Known rows, with every way that one mark hangs from another:
[q52 q585]: [-0.14 -0.88 -0.75 -2.45  2.00  0.72  3.16 -2.38  0.13 -1.08  2.02 -0.46
 -1.07 -2.41 -0.05  0.99 -0.60 -1.23  0.13 -2.73  1.11 -0.46  2.50 -0.64]
[q503 q618]: [-1.32 -1.70 -1.14 -2.77  2.00  0.47  1.75 -1.00  0.05 -1.62  1.84 -2.23
 -0.99 -2.12  0.18  0.63 -2.01 -2.24 -0.83 -2.70  1.59 -0.11  1.97 -0.68]
[q618 [q503 q426] [q519 q97] q585]: [-0.99 -0.62 -0.59 -1.30  2.15  0.22  0.81 -1.71 -2.34  1.01 -1.34 -0.78
 -1.97 -2.84  1.29  1.06  0.01 -3.04  4.17 -3.05  1.94  1.82  2.23 -0.95]
[q503 q426 [q618 [q519 q97] q585]]: [-0.46 -1.35 -1.13 -2.16  1.21  0.50 -0.08 -1.57 -0.57  1.28 -1.05 -1.21
 -1.82 -2.04  1.67  1.39 -0.72 -2.27  3.42 -1.67  2.11  1.43  2.06 -1.43]
[q52 [q585 [q618 [q503 q426] q519]]]: [-1.17 -0.57  0.16 -1.02  2.23  1.72  3.01 -3.94 -0.84 -1.04 -0.78  0.14
 -2.03 -3.46  0.15  0.88 -0.39 -2.55  2.43 -1.70  1.08  1.07  1.94 -1.60]
[q52 [q585 [q97 q519] q618]]: [-1.45 -1.14  0.08 -3.61  1.47  2.76  3.29 -4.27  0.07 -0.89  1.68 -1.19
 -0.70 -1.93 -1.57  1.46 -0.32 -1.25  3.09 -1.51  2.43  0.07  1.93 -0.47]
[q585 [q97 q519] q618]: [-2.48 -1.20 -0.13 -3.37  2.15  3.06  2.75 -3.05 -0.58 -1.31  2.13 -2.17
  0.07 -1.57 -1.05  1.31 -0.44 -1.83  2.52 -2.10  3.01  0.10  1.64 -0.35]
[q503 q426 [q618 q519 [q585 q97]]]: [-0.82 -2.51 -0.29 -1.50 -0.27  0.63  1.24 -2.45 -1.06  1.16 -1.25 -1.26
 -1.54 -1.06  0.74  1.25 -0.62 -2.30  0.73 -0.84  2.13  1.64  2.22 -1.31]
[q426 q503 [q585 q97 [q618 q519]]]: [-2.15 -0.37  0.31 -2.27  0.58  2.66  2.69 -2.57 -1.71 -1.18  0.60 -0.64
  1.31 -0.45  0.30 -0.31  0.24 -1.32  2.88 -0.40  1.63  0.52  1.58 -0.37]
[q503 q426 [q618 [q585 q97]]]: [-1.59 -2.84 -0.58 -2.33 -0.33  0.73  0.91 -2.58 -0.87  0.20 -0.86 -2.97
 -1.51 -1.53 -0.41  1.77 -1.56 -2.19 -0.02 -1.52  1.70  0.73  1.75 -1.81]
[q52 [q585 q618]]: [-1.35 -0.75 -0.52 -2.56  2.08  2.09  3.21 -3.32  0.61 -1.86  2.22 -0.69
  0.02 -2.65 -0.10  1.10 -0.52 -1.52  1.43 -1.87  0.93 -0.54  1.96 -1.14]
[q813 [q503 [q426 q585] [q618 q519]]]: [-0.81 -1.78 -2.30 -1.99  0.60  1.31  0.71 -1.62 -1.97 -1.66  0.00  1.34
 -0.90 -2.68 -0.46 -0.02 -2.24 -1.11  0.68 -1.09  1.83  0.15  1.06 -1.87]
[q426 q585]: [-1.43 -0.72 -1.22 -2.10  1.72  1.40  2.28 -1.23 -1.90 -1.81  2.56 -0.47
  0.67 -2.28 -0.03 -0.10 -0.72 -0.31  0.62 -2.81  1.68 -0.72  2.00 -0.47]
[q585 [q618 q503 [q519 q97]]]: [-2.20  0.20  0.13 -2.14  3.24  1.59  1.72 -2.30 -0.59 -1.03  1.13 -0.87
 -0.35 -2.61  1.01  0.59  0.43 -3.31  4.72 -2.43  1.65  1.52  1.69 -0.47]
[q813 [q503 q426 [q618 q519]]]: [-0.57 -2.07 -2.19 -2.08  1.24  0.84  1.03 -1.21 -0.60 -1.49 -0.07  0.49
 -2.07 -2.63  0.12  0.79 -2.10 -2.67 -0.48 -1.69  2.01  0.36  1.31 -1.93]
[q585 q97 [q618 q503 q519]]: [-2.56 -0.87  0.88 -1.39  2.03  1.61  3.05 -3.13 -0.97 -1.15  0.77 -0.82
 -0.12 -1.57 -0.10  0.49  0.49 -3.10  2.03 -1.45  1.83  1.70  1.83 -0.50]
[q618 q503 q585]: [-1.62 -1.18 -1.03 -1.69  2.42 -0.21  2.39 -1.10 -2.64 -0.49  0.50 -1.57
 -0.28 -2.52  0.38  0.34 -1.58 -2.59  0.65 -3.91  1.89  0.72  2.01 -0.13]
[q503 [q618 q519]]: [-0.63 -1.29 -0.81 -2.06  2.07  0.36  1.92 -0.85 -0.03 -0.75  1.43 -0.57
 -1.03 -1.63  1.46  0.30 -1.14 -2.07 -0.09 -1.96  2.04  0.76  2.28 -0.23]
[q813 q503]: [-1.16 -1.57 -2.32 -2.61  2.00  0.87  2.00 -0.83 -0.78 -2.45  2.37  0.07
 -0.12 -2.45 -0.47  0.75 -1.46 -2.27 -0.73 -3.12  1.58 -0.85  1.41 -0.98]
[q426 q503 [q585 q97]]: [-1.61 -0.75 -0.22 -2.88  0.32  1.46  2.21 -1.62 -2.06 -1.48  0.84 -2.16
  0.31 -0.68 -0.92 -0.05 -0.87 -1.03  0.69 -1.99  1.33 -0.38  1.81 -0.27]
[q426 [q503 [q618 q519]] q585]: [-0.55 -0.44 -0.94 -2.67  1.23  0.64  1.69 -0.54 -1.87 -1.09  0.31 -0.76
 -0.31 -1.00  1.01 -0.99 -2.30 -1.10  0.94 -1.56  1.87  0.37  1.85  0.27]
[q813 [q503 [q426 q585]]]: [-1.60 -1.55 -2.54 -2.21  0.77  2.06  1.33 -1.64 -2.48 -2.58  0.96  0.54
 -0.29 -3.15 -1.30  0.53 -1.76 -0.85  0.45 -2.45  1.69 -1.14  1.12 -2.00]
[q503 q426 q618]: [-1.33 -1.82 -1.07 -2.46  1.51  1.09  1.27 -1.50 -0.29 -1.71  0.28 -2.79
 -2.37 -2.64 -0.07  1.25 -2.14 -2.17 -0.84 -2.69  1.50 -0.03  1.83 -1.87]

Rows:
[-3.38 -1.49  0.50 -1.76  1.31  2.36  2.13 -3.70 -1.05 -2.06 -0.28 -3.06
 -1.45 -2.60 -1.53  1.60 -0.39 -3.31  1.29 -2.27  1.23  0.76  1.22 -2.09]	[q585 q97 [q618 [q503 q426]]]
[-0.60 -2.24 -0.32 -1.91  0.32  0.06  1.76 -2.01 -0.70  1.10  0.21 -0.78
 -0.18 -0.42  1.02  0.54 -0.57 -2.15  0.88 -0.96  2.29  1.71  2.12 -0.19]	[q503 [q618 q519 [q585 q97]]]
[-0.34 -1.57 -2.61 -3.09  1.34 -0.28 -0.01 -1.04 -0.76  0.42  0.48  0.75
 -0.20 -1.92  1.06  0.56 -1.57 -2.54  3.12 -1.51  2.18  1.00  1.30 -0.62]	[q813 [q503 [q618 [q519 q97] q585]]]
[-0.30 -2.44 -2.52 -1.93  0.75  0.53  0.77 -1.23 -1.74 -0.21 -0.92  0.80
 -1.24 -2.27  0.68  1.05 -2.35 -2.44  0.30 -1.56  2.24  0.72  1.35 -1.51]	[q813 [q503 q426 [q618 q519 q585]]]
[-1.43 -2.74 -0.87 -3.39  0.31  1.36  1.05 -2.41 -1.78  0.55 -0.81 -3.19
 -2.12 -1.71 -0.87  1.80 -2.26 -1.84  1.49 -2.13  3.39  0.84  1.80 -0.99]	[q503 q426 [q618 [q585 [q97 q519]]]]
[-0.98 -1.17 -0.75 -0.52  2.07  0.25  2.12 -1.50 -3.02  0.31 -1.37 -0.38
 -1.62 -2.50  1.26  0.71 -0.69 -2.66  1.25 -3.05  2.17  1.56  2.20 -0.74]	[q618 [q503 q426] q519 q585]
[-0.45 -1.84 -2.22 -2.54  1.75  0.34  1.53 -0.82 -0.47 -1.49  1.38  0.83
 -0.74 -1.97  0.35  0.17 -2.08 -2.47 -0.47 -1.75  2.07  0.38  1.38 -0.70]	[q813 [q503 [q618 q519]]]
[-2.28 -1.49  0.79 -1.96  0.76  2.02  2.73 -5.15 -0.37 -1.55 -0.69 -2.20
 -2.04 -3.06 -2.08  1.68 -0.51 -2.72  1.64 -1.62  0.65  0.67  1.47 -2.16]	[q52 [q585 q97 [q618 [q503 q426]]]]
[-1.44 -0.85  1.18 -1.55  1.48  1.24  3.70 -4.55 -0.34 -0.60  0.44 -0.05
 -0.72 -1.95 -0.62  0.61  0.65 -2.57  2.46 -0.91  1.21  1.56  1.91 -0.58]	[q52 [q585 q97 [q618 q503 q519]]]
[-2.13 -0.83 -0.83 -1.36  1.75  1.27  1.70 -2.03 -3.20 -1.99  0.13 -1.54
 -1.26 -3.37 -0.96  0.09 -1.68 -1.26  0.77 -3.23  1.49 -0.05  1.60 -1.37]	[q618 [q503 [q426 q585]]]
[-2.51  0.42  0.10 -1.94  2.63  1.99  1.39 -2.72 -1.91 -1.11  1.10  0.15
  0.80 -2.63  0.54 -0.42  0.23 -1.52  5.74 -1.75  1.70  1.30  1.43 -0.47]	[q426 [q585 [q618 q503 [q519 q97]]]]
[-1.77  0.21 -0.59 -2.11  1.93  2.50  2.64 -1.41 -2.02 -1.79  0.92 -0.07
  1.21 -1.22  1.15 -0.68 -0.64 -1.27  2.63 -1.27  1.75  0.07  1.70 -0.24]	[q426 q503 [q585 [q618 q519]]]
[-0.27 -0.76 -0.89 -2.71  1.91  0.14  1.96 -0.09 -0.48 -0.86  0.15 -1.88
 -1.41 -0.99  1.54 -0.12 -2.15 -2.74 -0.22 -2.11  1.75  0.65  2.09  0.12]	[q426 [q503 [q618 q519]]]
[-1.58 -1.31  0.41 -2.63  0.81  2.25  3.32 -4.48  0.84 -1.23  1.86 -1.06
  0.07 -1.79 -1.02  1.41  0.41 -1.75  1.59 -0.90  0.80 -0.04  1.88 -1.40]	[q52 [q585 q97 q618]]
[-1.81 -2.00 -1.52 -2.17 -0.51  2.13  1.40 -2.76 -2.21 -2.05  0.82  0.11
 -0.31 -2.34 -2.27  0.86 -0.94 -0.99  0.54 -1.48  1.51 -0.71  0.97 -2.27]	[q813 [q503 [q426 [q585 q97]]]]
[-0.79 -0.63 -0.79 -2.43  0.84  1.47 -0.03 -2.07 -0.83 -0.14  0.01 -0.59
 -1.49 -2.41  0.63  0.38 -0.69 -0.76  3.75 -1.27  1.79  0.74  1.80 -1.58]	[q503 [q426 q585] [q618 [q519 q97]]]
[-0.85 -1.02  0.72 -1.88  0.93  2.06  3.62 -4.45  0.90 -0.35  1.48  0.53
 -0.08 -1.30  0.02  1.05  1.31 -1.84  2.47 -0.34  1.29  0.88  2.30 -0.90]	[q52 [q585 q97 [q618 q519]]]
[-0.60  0.16  0.04 -2.61  2.36  1.96  2.31 -3.54  1.23 -0.30  1.67  0.37
 -0.32 -2.40  0.94  1.07  1.16 -1.79  4.98 -1.22  1.14  0.70  2.19 -0.82]	[q52 [q585 [q618 [q519 q97]]]]
[-0.26 -1.16 -0.09 -3.46  1.23  1.37  3.29 -3.42 -0.35 -0.17  1.87 -1.22
 -1.53 -1.82 -1.52  1.29 -0.54 -0.85  1.74 -2.42  2.57 -0.08  2.47 -0.07]	[q52 [q585 [q97 q519]]]
[-1.17  0.26  0.39 -2.23  2.74  1.21  2.33 -3.85  0.13 -0.41  0.68  0.01
 -0.91 -3.02  0.39  0.70  0.40 -2.61  5.13 -1.78  1.06  1.43  1.93 -0.56]	[q52 [q585 [q618 q503 [q519 q97]]]]
[-0.89 -0.37 -0.55 -1.65  2.73 -0.35  1.44 -1.41 -1.99  1.05  0.16 -0.45
 -0.50 -2.18  1.55  0.38  0.14 -2.74  3.99 -3.01  2.10  1.90  2.24  0.26]	[q618 q503 [q519 q97] q585]
[-1.25 -2.36 -1.51 -2.25  1.06  0.62  0.90 -1.40 -1.18 -0.30 -0.55 -2.47
 -1.58 -2.38  0.54  1.32 -2.30 -2.11 -0.01 -2.44  1.86  0.22  1.86 -1.59]	[q503 q426 [q618 q585]]
[-1.64 -1.07  0.56 -0.75  0.51  1.31  2.22 -2.92 -2.97 -0.62 -0.68 -0.25
 -1.22 -2.10 -0.78  0.06  0.21 -1.47  1.89 -1.63  1.72  1.42  2.02 -1.07]	[q618 [q503 [q426 [q585 q97]]] q519]
[-1.87 -2.66 -1.61 -2.99 -1.01  1.44  0.52 -2.79 -1.58 -1.95  0.19 -0.74
 -0.93 -2.42 -2.37  0.69 -2.25 -1.22 -0.03 -0.84  1.57 -0.24  0.55 -2.40]	[q813 [q503 [q426 [q585 q97]] q618]]
[-1.37 -2.04 -0.73 -3.42  0.00 -0.04  1.44 -1.27 -1.18  0.01 -0.48 -3.70
 -0.59 -0.34 -0.07  0.60 -2.46 -2.83 -0.13 -1.76  1.62  0.60  1.66 -0.36]	[q426 [q503 [q618 [q585 q97]]]]
[-1.15 -1.82 -1.01 -4.28  0.67  0.45  1.45 -1.16 -1.94  0.47 -0.54 -3.72
 -1.11 -0.50 -0.69  0.72 -3.30 -2.31  1.40 -2.45  3.30  0.61  1.63  0.47]	[q426 [q503 [q618 [q585 [q97 q519]]]]]
[-0.94 -1.30 -1.04 -1.59  0.93  1.39  1.19 -1.74 -1.64 -0.98 -0.04 -0.03
 -1.13 -2.17  0.74 -0.06 -1.34 -0.63  0.96 -1.22  1.84  0.63  1.89 -1.31]	[q503 [q426 q585] [q618 q519]]
[-2.00 -2.04 -0.04 -1.33  0.59  0.48  1.86 -2.66 -2.52 -0.01 -1.16 -2.64
 -1.63 -2.23 -0.77  1.40 -0.75 -2.95  0.69 -2.82  1.68  1.12  1.89 -1.32]	[q618 [q503 q426] [q585 q97]]
[-0.47 -0.60 -0.57 -2.93  2.20  0.35  0.59 -1.23  0.68 -0.18  1.30 -1.11
 -1.25 -1.89  1.40  0.62 -0.46 -2.32  2.71 -1.99  1.84  1.00  2.16 -0.39]	[q503 [q618 [q519 q97]]]
[-2.33 -1.06  0.41 -1.15  0.40  3.44  2.25 -3.76 -1.50 -0.97  0.29  0.12
  0.53 -1.61 -0.16  0.67  1.02 -0.86  2.98 -0.17  1.71  0.63  1.63 -1.78]	[q503 [q426 [q585 q97 [q618 q519]]]]
[-0.33 -1.13 -1.10 -2.57  1.69 -0.13  0.51 -1.11 -0.36  1.15  0.42 -0.79
 -0.48 -1.41  1.93  0.67 -0.70 -2.14  3.40 -1.79  2.25  1.50  2.18 -0.20]	[q503 [q618 [q519 q97] q585]]
[-1.69 -1.89 -1.87 -3.30  0.10  2.77  1.43 -2.62 -2.96 -1.61  0.77  0.05
 -0.87 -2.58 -2.82  0.90 -1.69 -0.52  1.99 -2.18  3.14 -0.57  1.02 -1.44]	[q813 [q503 [q426 [q585 [q97 q519]]]]]
[-2.02 -0.82  0.01 -1.83  2.07  1.92  2.80 -4.09 -0.75 -1.93 -0.39 -1.60
 -2.09 -3.87 -1.03  1.18 -1.34 -2.56  1.62 -2.42  0.79  0.23  1.53 -2.05]	[q52 [q585 [q618 [q503 q426]]]]
[-2.91 -0.75  0.75 -1.30  1.12  2.12  2.71 -3.42 -2.39 -1.34  0.88  0.02
  1.01 -1.65 -0.46 -0.50  0.49 -1.45  3.08 -0.81  1.74  1.37  1.44 -0.27]	[q426 [q585 q97 [q618 q503 q519]]]
[-0.35 -0.60 -0.76 -1.95  2.20  0.45  1.25 -1.06 -0.95  1.13  1.01  0.07
  0.04 -1.49  2.23  0.93  0.76 -1.81  3.83 -2.55  2.25  1.25  2.65 -0.03]	[q618 [q519 q97] q585]
[-1.75 -1.49 -0.93 -1.29  1.96  0.39  1.81 -1.55 -2.83 -0.48 -0.86 -2.20
 -1.77 -3.07  0.11  1.07 -1.62 -2.77  0.59 -3.80  1.68  0.62  1.89 -1.27]	[q618 [q503 q426] q585]
[-2.28 -0.56 -0.06 -1.30  3.40  1.59  2.99 -2.03 -1.31 -1.66  0.99 -0.45
 -0.12 -2.44  0.84  0.06 -0.23 -2.99  1.91 -2.44  1.80  1.27  1.90 -0.43]	[q585 [q618 q503 q519]]
[-3.25 -1.27  0.58 -2.05  1.81  1.74  2.76 -3.36 -0.80 -2.04  1.26 -2.46
 -0.14 -2.14 -1.27  0.83 -0.25 -3.23  1.34 -2.28  1.40  0.88  1.25 -0.96]	[q585 q97 [q618 q503]]
